Each row was made from one small tree. The marks that hang from a mark follow it in brackets, in alphabetical order. Every link used is in the known rows. Write each row's tree.
Known rows:
R[F]: -.12	.12	-.02	.02	-.28	-.18	.23	.06	-.02	.06	-.32	-.11	.43	-.26	.52	.56	-.36	.40	-.16	-.17	-.15
Y[F[R] Z[U]]: .24	-.15	-.10	.18	-.17	-.07	.22	.34	-.18	-.40	-.38	.20	.24	-.13	-.33	-.37	-.26	.26	-.19	.33	-.24
X[F[N[Z] R]]: .14	.03	-.38	.03	-.44	.07	.28	.23	-.11	-.30	-.33	-.15	.15	-.23	.20	-.02	-.52	-.04	-.02	.20	.08
R[F[N[Y[J Z]]]]: -.35	.20	-.18	-.03	-.17	-.12	.23	.21	.12	.07	-.32	-.06	.09	-.14	.02	-.60	-.61	.17	-.08	.16	.30
Y[F[R[N]] Z[U]]: .41	-.28	-.28	.18	-.02	-.11	.22	.31	-.21	-.40	-.32	.16	.20	-.22	-.13	-.11	-.02	.15	-.21	.21	-.12
J[N]: -.13	.20	.12	.22	-.17	.19	.15	-.04	.07	.01	-.32	.11	.33	-.31	.40	.41	-.05	.25	-.12	-.18	-.12
R[F[N[Y]]]: -.19	.38	-.28	-.05	-.09	.01	.30	.18	-.04	.09	-.30	-.36	.19	-.25	.29	.02	-.61	.18	-.12	.07	.29
N[Y[J Z]]: -.04	.11	.14	.07	.01	-.07	.20	.11	.13	-.04	-.38	.10	.15	-.09	-.24	-.28	-.24	.19	-.01	.29	.09
X[F]: .08	.16	.14	.10	-.35	-.06	.30	.04	.10	-.10	-.31	-.07	.26	-.16	.23	.54	-.17	.27	-.15	-.06	-.03
X[F[N R Y]]: -.20	.08	-.16	.06	-.35	.14	.43	.23	-.10	-.23	-.38	-.26	.27	-.18	.15	-.01	-.39	.07	.23	-.01	.32
R[F[Y[J]] N[Z]]: -.04	-.35	-.12	-.02	-.21	-.01	.16	.02	.00	.04	-.34	-.11	.38	-.33	.77	.46	.20	.17	-.08	-.26	-.03
F[N[Y Z[U]] R]: .38	.16	-.43	.13	.19	.19	.15	.42	-.38	-.31	-.34	-.20	.10	-.24	-.22	-.17	-.41	-.05	-.11	.69	.06
R[N[Y[J]]]: .20	.13	.00	.01	-.08	.07	.20	-.01	.11	.08	-.33	-.11	.03	-.27	.18	.32	.10	.17	-.06	.24	.36
X[F[R[N] Y[J]]]: .03	-.27	.05	.00	-.50	-.04	.30	-.01	.05	-.11	-.37	-.18	.23	-.27	.26	.17	.18	.13	.13	-.02	.41
N[Y Z]: .30	.14	-.11	.04	.20	.13	.20	.18	-.09	-.12	-.35	-.13	.31	-.21	.16	.36	-.27	.04	-.15	.28	-.16
N[Y Z[U]]: .49	.13	-.04	.16	.35	.11	.11	.31	-.21	-.22	-.31	-.08	.25	-.18	-.09	.36	-.03	.12	-.31	.52	-.28
N[Y]: .12	.30	.04	.07	.13	.06	.26	.12	-.04	-.02	-.35	-.16	.26	-.21	.07	.42	-.28	.19	-.05	.23	.05
Y[F[N R] J]: -.04	.07	-.19	-.05	-.85	.32	.30	.09	.13	-.14	-.46	.08	-.14	-.23	.03	-.54	-.41	.25	.05	.37	.45
N[Y[F[R]] Z[U]]: .64	-.12	-.25	.00	-.06	.23	.18	.31	-.23	-.35	-.39	-.10	.15	-.23	-.29	-.38	-.23	.08	-.35	.70	-.01
X[F[N]]: -.07	.37	-.07	.10	-.35	.12	.36	.14	.09	-.13	-.29	-.11	.07	-.16	.25	.30	-.37	.18	-.06	-.02	.18
N[Y[F] Z[U]]: .60	.04	-.10	.09	.10	.30	.19	.29	-.11	-.27	-.36	-.03	.10	-.16	-.16	-.07	-.06	.16	-.47	.55	-.18
J[N[Y]]: -.04	.27	.08	.13	.07	.25	.16	-.01	.05	.04	-.30	-.06	.26	-.30	.13	.05	-.17	.12	-.19	.02	.10

Write each row's tree:
.33	.11	.00	.24	.30	.30	.01	.18	-.15	-.12	-.26	.01	.24	-.28	.01	.06	.06	.02	-.42	.36	-.24 -> J[N[Y Z[U]]]
-.16	-.22	.04	.11	-.10	-.21	.37	.24	-.11	-.32	-.38	-.06	.54	-.09	-.04	-.18	-.30	.06	.18	-.11	-.03 -> X[F[R Y[Z]]]
-.07	.16	-.28	-.09	-.31	.14	.17	.14	.07	.08	-.33	-.21	.04	-.24	.27	-.32	-.48	.11	-.18	.29	.28 -> R[F[N[Y[J] Z]]]
-.27	.23	.02	.13	-.17	.21	.44	.20	.04	-.16	-.35	-.21	.24	-.12	.28	.27	-.21	.15	.13	-.21	.18 -> X[F[N Y]]
.13	.02	-.13	-.04	-.33	.35	.25	.00	.04	-.10	-.37	-.09	.17	-.34	-.01	-.62	-.31	.07	-.20	.26	.36 -> J[N[Y[F[R]]]]
.05	.16	.10	.31	.44	.06	.09	.23	-.11	-.15	-.25	.17	.30	-.17	-.29	-.33	-.04	.09	-.31	.24	-.17 -> J[N[Y[Z[U]]]]
.17	-.08	-.21	-.03	-.05	-.02	.32	.23	-.05	-.26	-.41	-.04	.25	-.15	-.30	-.67	-.56	.06	-.06	.36	.15 -> N[Y[F[R] Z]]
-.10	.23	-.04	.02	-.68	.44	.31	.07	.27	-.06	-.43	.14	-.18	-.17	.16	-.22	-.24	.34	-.07	.20	.35 -> Y[F[N] J]
.13	.05	.05	.22	.18	.25	.17	.21	.02	-.23	-.30	.24	.15	-.15	-.35	-.68	-.05	.14	-.47	.20	-.04 -> J[N[Y[F Z[U]]]]
.32	.04	-.30	-.02	.13	-.07	.25	.11	-.21	-.09	-.32	-.28	.24	-.35	.18	.32	-.21	.01	.03	.25	.29 -> F[R[N[Y]]]
.06	.03	-.07	-.11	-.27	-.12	.18	-.05	.11	.20	-.29	-.23	.13	-.32	.45	.25	-.08	.25	-.21	.09	.37 -> R[F N[Y[J]]]
.27	-.05	-.26	.04	.21	.07	.33	.20	.05	-.15	-.32	-.03	.17	-.19	.04	-.11	-.13	.04	-.21	.07	.11 -> R[N[Y[F Z]]]
-.15	.25	-.02	.03	-.24	.05	.32	.19	.24	-.09	-.32	-.03	-.08	-.03	-.28	-.67	-.44	.06	-.06	.29	.41 -> X[F[N[Y[J Z]]]]
.26	.07	.06	-.01	-.12	.20	.13	.07	.07	-.03	-.40	.00	.12	-.19	.05	.05	-.10	.13	-.14	.42	.07 -> N[Y[J] Z]
.13	.07	-.33	-.04	-.31	.23	.17	.19	-.08	-.13	-.41	-.16	-.04	-.26	-.06	-.47	-.48	-.04	.07	.61	.40 -> F[N[Y[J] Z] R]
.25	.11	-.43	-.08	-.23	.13	.30	.27	-.13	-.27	-.32	-.32	.08	-.22	-.08	-.37	-.59	-.17	-.06	.43	.31 -> X[F[N[Y Z] R]]
.01	-.04	-.28	.01	.29	-.35	.23	.17	-.08	.01	-.23	-.17	.40	-.26	.36	.16	-.30	.08	-.18	-.15	.01 -> R[F N[Y[Z]]]
.15	-.09	.22	.22	-.32	.08	.17	.20	.14	-.24	-.40	.39	.03	-.05	-.26	-.38	.04	.42	-.29	.37	-.17 -> Y[F J Z[U]]
-.22	-.12	.18	.15	-.53	.24	.15	-.05	.34	-.07	-.38	.45	.10	-.19	.04	-.69	-.01	.27	-.24	-.08	.04 -> Y[F J[N] Z]
.16	-.32	-.20	.01	-.51	-.05	.22	.07	.09	-.20	-.40	.21	.08	-.23	.07	-.40	-.10	.17	-.04	.16	.22 -> Y[F[R[N]] J Z]
.43	-.01	-.05	.13	.04	.46	.09	.17	-.03	-.20	-.30	.09	.11	-.26	-.06	-.39	.04	.07	-.57	.38	-.12 -> J[N[Y[F] Z[U]]]
-.09	.41	-.04	.03	-.21	.28	.25	.12	.13	.06	-.38	-.11	-.11	-.18	-.02	-.14	-.33	.18	.03	.39	.45 -> F[N[Y[J]]]
-.26	.02	-.01	.00	-.64	.13	.37	.11	.08	-.15	-.42	-.17	.07	-.16	.05	-.30	-.26	.15	.24	.15	.51 -> X[F[N R Y[J]]]
-.06	-.08	.14	.08	-.48	.09	.25	.09	.27	-.15	-.43	.34	.11	-.09	-.05	-.36	-.15	.36	-.13	.13	-.01 -> Y[F J Z]
-.13	.09	-.22	.17	.14	.35	.31	.31	-.17	-.20	-.39	-.10	.33	-.20	.43	.41	-.22	.05	.16	-.10	-.14 -> F[N[Z] Y]
.46	-.25	-.34	.01	-.29	-.11	.22	.10	-.14	-.27	-.28	-.17	.28	-.33	.42	.47	-.08	-.07	-.14	.06	.00 -> X[F[R[N[Z]]]]
.18	.17	.07	.26	.50	-.14	.19	.36	-.18	-.23	-.30	.06	.30	-.06	-.39	.07	-.15	.19	-.20	.39	-.26 -> N[Y[Z[U]]]
.46	-.22	-.30	-.08	-.14	.05	.11	.06	-.09	-.08	-.36	-.16	.11	-.35	.21	-.03	-.07	-.06	-.03	.47	.28 -> F[R[N[Y[J] Z]]]
.02	-.05	.14	.16	-.42	.31	.01	-.10	.15	-.02	-.35	.28	.20	-.31	.38	.06	.08	.17	-.20	.03	-.12 -> Y[J[N[Z]]]
-.19	-.16	.21	.15	-.23	.42	.09	-.04	.11	-.03	-.40	.17	.34	-.27	.43	.05	.21	.14	-.03	-.16	-.08 -> F[Y[J[N[Z]]]]
